Each row was made from one path, in order. Every step used is in the known rows, and no mark comes twice. Write each row's path.
Known rows
Z-N-G-T-L-D: [ 23.3   2.4 -20.0  -5.4 -29.6  25.9  -9.4   3.5  17.8  -4.4  25.1 -10.5
  -1.6   5.0   7.1  37.5  43.8   7.5  -9.9  22.7   1.4  55.1  14.0]
N-G: [ -2.2   3.4   0.0  -6.4  -8.3   2.7 -12.2  -2.9  -2.6   0.3  16.5   9.2
  -6.4   3.0  12.1   2.1  33.0   6.2 -10.6   8.2 -10.4  10.6  -8.2]
B-N-G-T-L-D: [  1.1   1.3 -17.7 -15.9 -13.3  19.9 -21.6  -0.5   4.7  -7.3  33.5  15.2
  19.4  24.6   6.3  -1.9  25.5  -0.5  17.3  11.0 -14.4  28.7  10.9]
D-L-N-G-T: [-15.5  12.9  13.9  18.4 -20.0   3.6   4.5 -11.4   9.6   3.5  36.7  -0.4
 -10.0  24.7  22.5   7.6  -2.3  -2.4  -9.9   7.1  -6.8  30.3  -8.3]
G-N: [ 11.3  -8.3   6.2   9.7  -7.6 -10.4  -0.9  -4.1  19.9  17.4   7.5 -14.2
   2.6  23.4 -18.9  -7.7 -18.6  13.5  -1.1   5.6   4.9  18.5   7.1]
T-L: [  1.9 -11.0 -17.1 -16.5  10.3  10.8   3.4   1.2   0.4 -11.1  -4.1  21.9
   0.6  -1.8  12.8   3.8  -3.2 -31.1   4.7   3.9  11.8  15.2  16.3]
R-N-G: [  1.8   5.1   8.3  -6.1  -9.9  -0.4  13.8 -29.5  20.6 -19.2   4.3   3.9
 -26.4  16.2  24.6  11.1  40.0  13.0 -17.1  -3.8 -13.4  27.3 -12.9]
L-T-Z-N: [  3.3  13.4 -19.4  12.0 -10.3  37.2  12.6   3.1  27.1  -1.9  30.5  24.0
   1.1   1.5   3.4   8.6  10.0   8.1 -18.5  15.8   7.6  15.6  24.7]
B-T-Z-N: [  9.2  25.1   1.2  24.8 -10.9  27.1  -9.3   3.8  23.6 -13.4  17.9  34.4
  13.9  14.2  -1.2   4.2  18.1  -6.5 -18.4  24.0 -15.5  -0.5  22.6]
L-D-B-T-Z-N: [  3.8  15.3 -16.7  19.5 -30.1  17.9   6.5   7.3  21.2  -0.8  31.3  29.5
   8.3  -1.2  18.9  13.4  31.7  10.7   3.5  27.5  -4.9  13.4   9.0]
G-T-L-D-Z-N: [ 15.6   2.8 -16.4   2.3  -7.4  31.9  10.1   8.4  15.6  -3.7  26.2 -12.6
  15.4   5.2  13.4  28.2  13.3  -4.9   0.0  13.2  13.7  50.0  31.7]
Z-D-L: [-24.6  -4.1  -7.5  10.8 -42.9 -11.6  -0.5   3.5  12.5  -4.0   0.8 -12.6
   1.8  -9.9   8.3  29.5   4.2  -4.2 -26.7   7.8   6.4  11.5 -15.2]
T-Z-D-B-N-M: [-25.6   9.4 -16.4  15.0 -26.1  -5.4   5.2  12.6  -5.9  -1.0  -3.9  28.7
   4.8   5.3  12.9   8.2  21.0  -4.7 -52.0  25.3 -24.7  19.6 -11.5]
L-D-Z: [  7.1  -2.9 -10.5   6.8 -16.4  11.6   3.2  13.6  11.3   1.5  39.1   9.6
  18.6  -9.6  31.9   2.9  37.5  22.5   6.8   4.1  11.8  20.5   4.0]
D-B-T-L: [-22.4   6.0   8.2  20.8  -2.9   6.7  16.9  -9.2   4.3   0.4   4.7  47.9
   0.2   7.3  21.3  -1.7  -1.7 -34.2  11.8  13.7   5.7  -5.8   9.6]
N-G-T-L-D: [  7.2  10.9 -18.2 -19.5  -1.6  28.4  -6.1  -7.4   1.8  -3.7  32.2  -2.9
   4.9   9.7  13.0  15.9  26.1  -0.7   0.3  12.6  -9.7  34.9  14.5]
Z-T-L-N: [ 12.7  -7.1  -5.5   1.1  -2.6  28.5  -2.6  -7.0   6.7 -34.7 -12.6   2.1
  -0.2  13.3  12.3  21.0   0.9 -33.8  -0.4 -15.0  -7.8  21.3  34.7]
N-G-T-Z-D: [ -3.2  24.3 -14.2  -3.0 -11.6  20.0  -9.2   3.4   0.7   0.8  24.5 -10.7
   4.9  14.0   0.9  22.7  28.7   3.5 -41.5  22.5 -29.0  26.3   2.2]
Z-T-L: [ 13.2  -7.0  -8.0   1.3   1.5  22.7   1.5  -0.4   9.7 -33.0 -25.3  -6.2
  -1.4  -4.4   0.4  24.7   0.4 -33.4  -7.0  -9.1  -6.9  16.8  37.7]
B-T: [ -0.9  18.8  16.4  14.4  -0.7  18.3  -8.2 -15.0  11.6  -9.8  15.8  24.9
  18.5  13.2   2.5 -11.2   2.7  -2.8  13.6  -0.2  -6.6 -24.1  16.1]
R-N-G-T-Z-D: [ -0.9  21.0  -3.2  -3.8 -13.2  10.5  14.6 -26.3  23.9 -22.1  10.2 -13.9
 -17.3  24.8  15.3  31.2  38.1  10.9 -44.1   6.6 -27.7  39.0  -5.3]
L-D-B: [ -5.3  -1.3 -15.6   1.9 -21.1   0.3  12.7   3.0   4.4   8.3  17.8  10.5
  -1.8  -9.0  21.1   8.0  18.0  13.0  17.5   8.5   3.6  10.3  -6.5]
R-N-G-T-L-D: [ 11.1  10.9  -6.0 -17.6  -5.1  21.3  18.4 -34.3  27.1 -22.2  19.8  -6.0
 -17.3  20.5  27.6  22.4  37.0   9.7  -6.5  -1.4 -11.8  47.2   7.1]

Write each row's path
[-25.0  12.2  -0.7  19.9 -13.7  -4.6   5.3   8.6  -4.9  10.1  17.8  24.3
  -6.0  24.3   5.9  -0.4  12.5 -12.9 -13.1  29.2 -23.4  20.3 -10.5] | D-B-N-G-T-Z
[ 16.3   1.6  -8.5   0.9 -23.5  18.3  -8.4   2.6  11.8  -5.0  13.6  -9.6
  -8.9   9.0  -0.8  34.0  33.2  -4.8 -18.4  20.3   0.7  51.2  11.6] | Z-N-G-T-L
[  7.5 -13.3 -24.2 -11.2  -3.6  21.4   5.9  10.8   9.1  -9.2  26.8  30.2
  15.7 -10.4  37.4   5.7  26.7 -13.1   8.7   7.6  20.3  32.6  20.7] | T-L-D-Z
[ -5.8  17.6 -17.2   4.6   8.6  37.3  14.6  -2.2  19.3   0.8  33.5  30.6
   6.1   3.0   6.6  -7.1  -2.9   3.6 -10.8   8.6   3.2  -2.2  23.0] | L-T-Z
[  2.0  -8.4   8.2  21.7  -9.1  22.7   1.9   7.3   9.1 -22.5  19.9  18.6
   4.0   9.6  39.4  16.0  40.9 -24.1 -19.4  -5.2   1.7  38.9  23.3] | D-Z-T-L-N-G
[  4.2   7.8  -3.8   5.7  -3.2  34.3  -4.2  -5.9  19.8 -16.5  37.7  49.3
  31.4   5.9  32.2  -5.5  24.5 -14.0  21.3   5.6   9.8   1.8  31.9] | B-T-L-D-Z
[-29.3  -3.2  14.0  24.2 -18.5 -21.3  14.0  -1.1 -15.4  10.3  -8.3  29.0
  -7.5  10.0  15.0 -15.3   8.0  -1.3  -5.7   7.4  -8.1  12.5 -14.3] | D-B-N-M
[ -6.6 -13.5 -30.0 -17.5 -15.1  10.4  -0.3   4.2   3.2  -5.6  21.7  43.0
   2.6   1.1  32.5   2.8  28.4 -18.4  21.6  16.8   5.2  30.4   5.5] | T-L-D-B-N-G
[-29.0   0.0  -8.4  12.7 -33.2   3.2   3.4  -5.3   7.1  -8.1   0.0  27.1
  11.2   1.0  17.5  23.7  13.7 -26.7  -8.2  10.6   6.0  -2.8  -1.8] | Z-D-B-T-L
[ 11.5   4.9  -5.4  11.9 -18.1  35.4  -6.0   0.2  27.5 -17.4  34.9  42.9
  26.8   3.6  30.5   6.8  34.3 -10.5  14.9  11.4  14.8  14.6  32.9] | B-T-L-D-Z-N
[-23.3  -3.9  -3.3  11.3 -45.9  -7.1  -2.6  -2.8  11.3  -5.5  13.7  -3.8
   4.8   7.3  19.9  26.7   3.2  -5.8 -21.0   1.7   5.5  15.7 -15.9] | Z-D-L-N
[-30.8  -6.1 -17.2   4.5 -37.9  -2.5  -4.5   2.8  -1.5  -0.1   4.0  10.3
   7.1  14.9  11.0  27.0  20.9 -21.7 -13.3  15.8  -3.9  22.9 -10.8] | Z-D-B-N-G-T-L
[-28.7  -6.0  -8.8  11.5 -36.4 -14.2   7.5   3.5  -1.2   2.5  -8.5  -1.4
  -3.7  -6.1  11.0  28.1  13.8  -8.6 -19.9   9.4   5.2   4.2 -19.9] | Z-D-B
[ 12.6  -2.5  -7.4  15.3 -21.5  20.4   3.0  13.7  16.9 -13.0  25.3  -6.0
  15.9 -11.8  26.2  17.4  40.1  16.7  -1.0  -5.2   2.6  23.2  19.5] | L-D-Z-T
[-24.6   3.6   5.3  22.5 -16.7  10.6  22.3  -9.1  25.0   6.3  27.8  12.0
  -6.8  -6.9  13.0   1.3 -19.0  -0.1   1.4   3.3  21.1   5.5   9.2] | D-L-T
[  4.9  10.8   3.2  -9.7   3.4  12.5  19.6 -34.5  21.6 -21.3   7.5  -5.7
 -23.1  24.7  21.9  19.4  27.3  -2.8 -17.6  -1.9 -11.8  41.6   4.8] | R-N-G-T-L
[-15.0  27.8  -2.3  25.6 -21.9  18.8  -6.0  -1.1  24.1 -14.9  21.1  31.0
  21.0   7.8   7.4   8.6   6.9 -11.4 -27.5  23.6 -17.8  -9.6  12.5] | B-T-Z-D-L
[  7.8   6.9 -14.9  -2.7   6.9  30.3  12.1   3.2   8.4  -2.2  28.2  -7.8
  18.3   6.3  16.7  17.0   3.6  -8.3   6.7   7.8   8.5  36.7  29.9] | G-T-L-D-Z
[-10.0  -3.2 -16.8  -0.6 -30.8  -1.2  -5.2   5.3   3.6   5.6  31.0  25.6
   4.4   5.0  22.1   0.7  37.1  13.4  21.5  13.5  -5.8  16.4 -12.4] | L-D-B-N-G
[ -2.3   5.5 -19.1  -6.2  -0.8  20.7  10.5  -0.9   4.9  -1.3  18.8   1.2
  12.9  15.0   6.1  13.7  -8.2 -16.1  20.2  12.1  -0.1  30.9  22.0] | G-T-L-D-B-N
[-15.7  11.1  -6.7  29.3 -23.6  18.0  22.6   6.5  34.6   0.9  30.4  18.8
  -9.2  -6.1  10.8  12.0  -7.2  -0.4 -25.5  23.5  13.9  24.6  14.2] | D-L-T-Z-N
[ -0.5  16.8   2.1  -2.0  -1.0  14.0  -6.8  -7.0  -2.1   5.1  22.9 -15.8
  -1.7  15.2  -0.6  10.7  18.3   8.4 -11.3   8.3 -17.8  20.0   2.8] | N-G-T
[ -8.6   6.1 -14.6   1.6 -26.4   4.8  -0.4   1.4   3.9   7.9  33.9   8.6
   7.2  11.5  13.9   5.0  27.8  16.6  20.5  13.6 -10.4  22.4  -4.2] | L-D-B-N-G-T
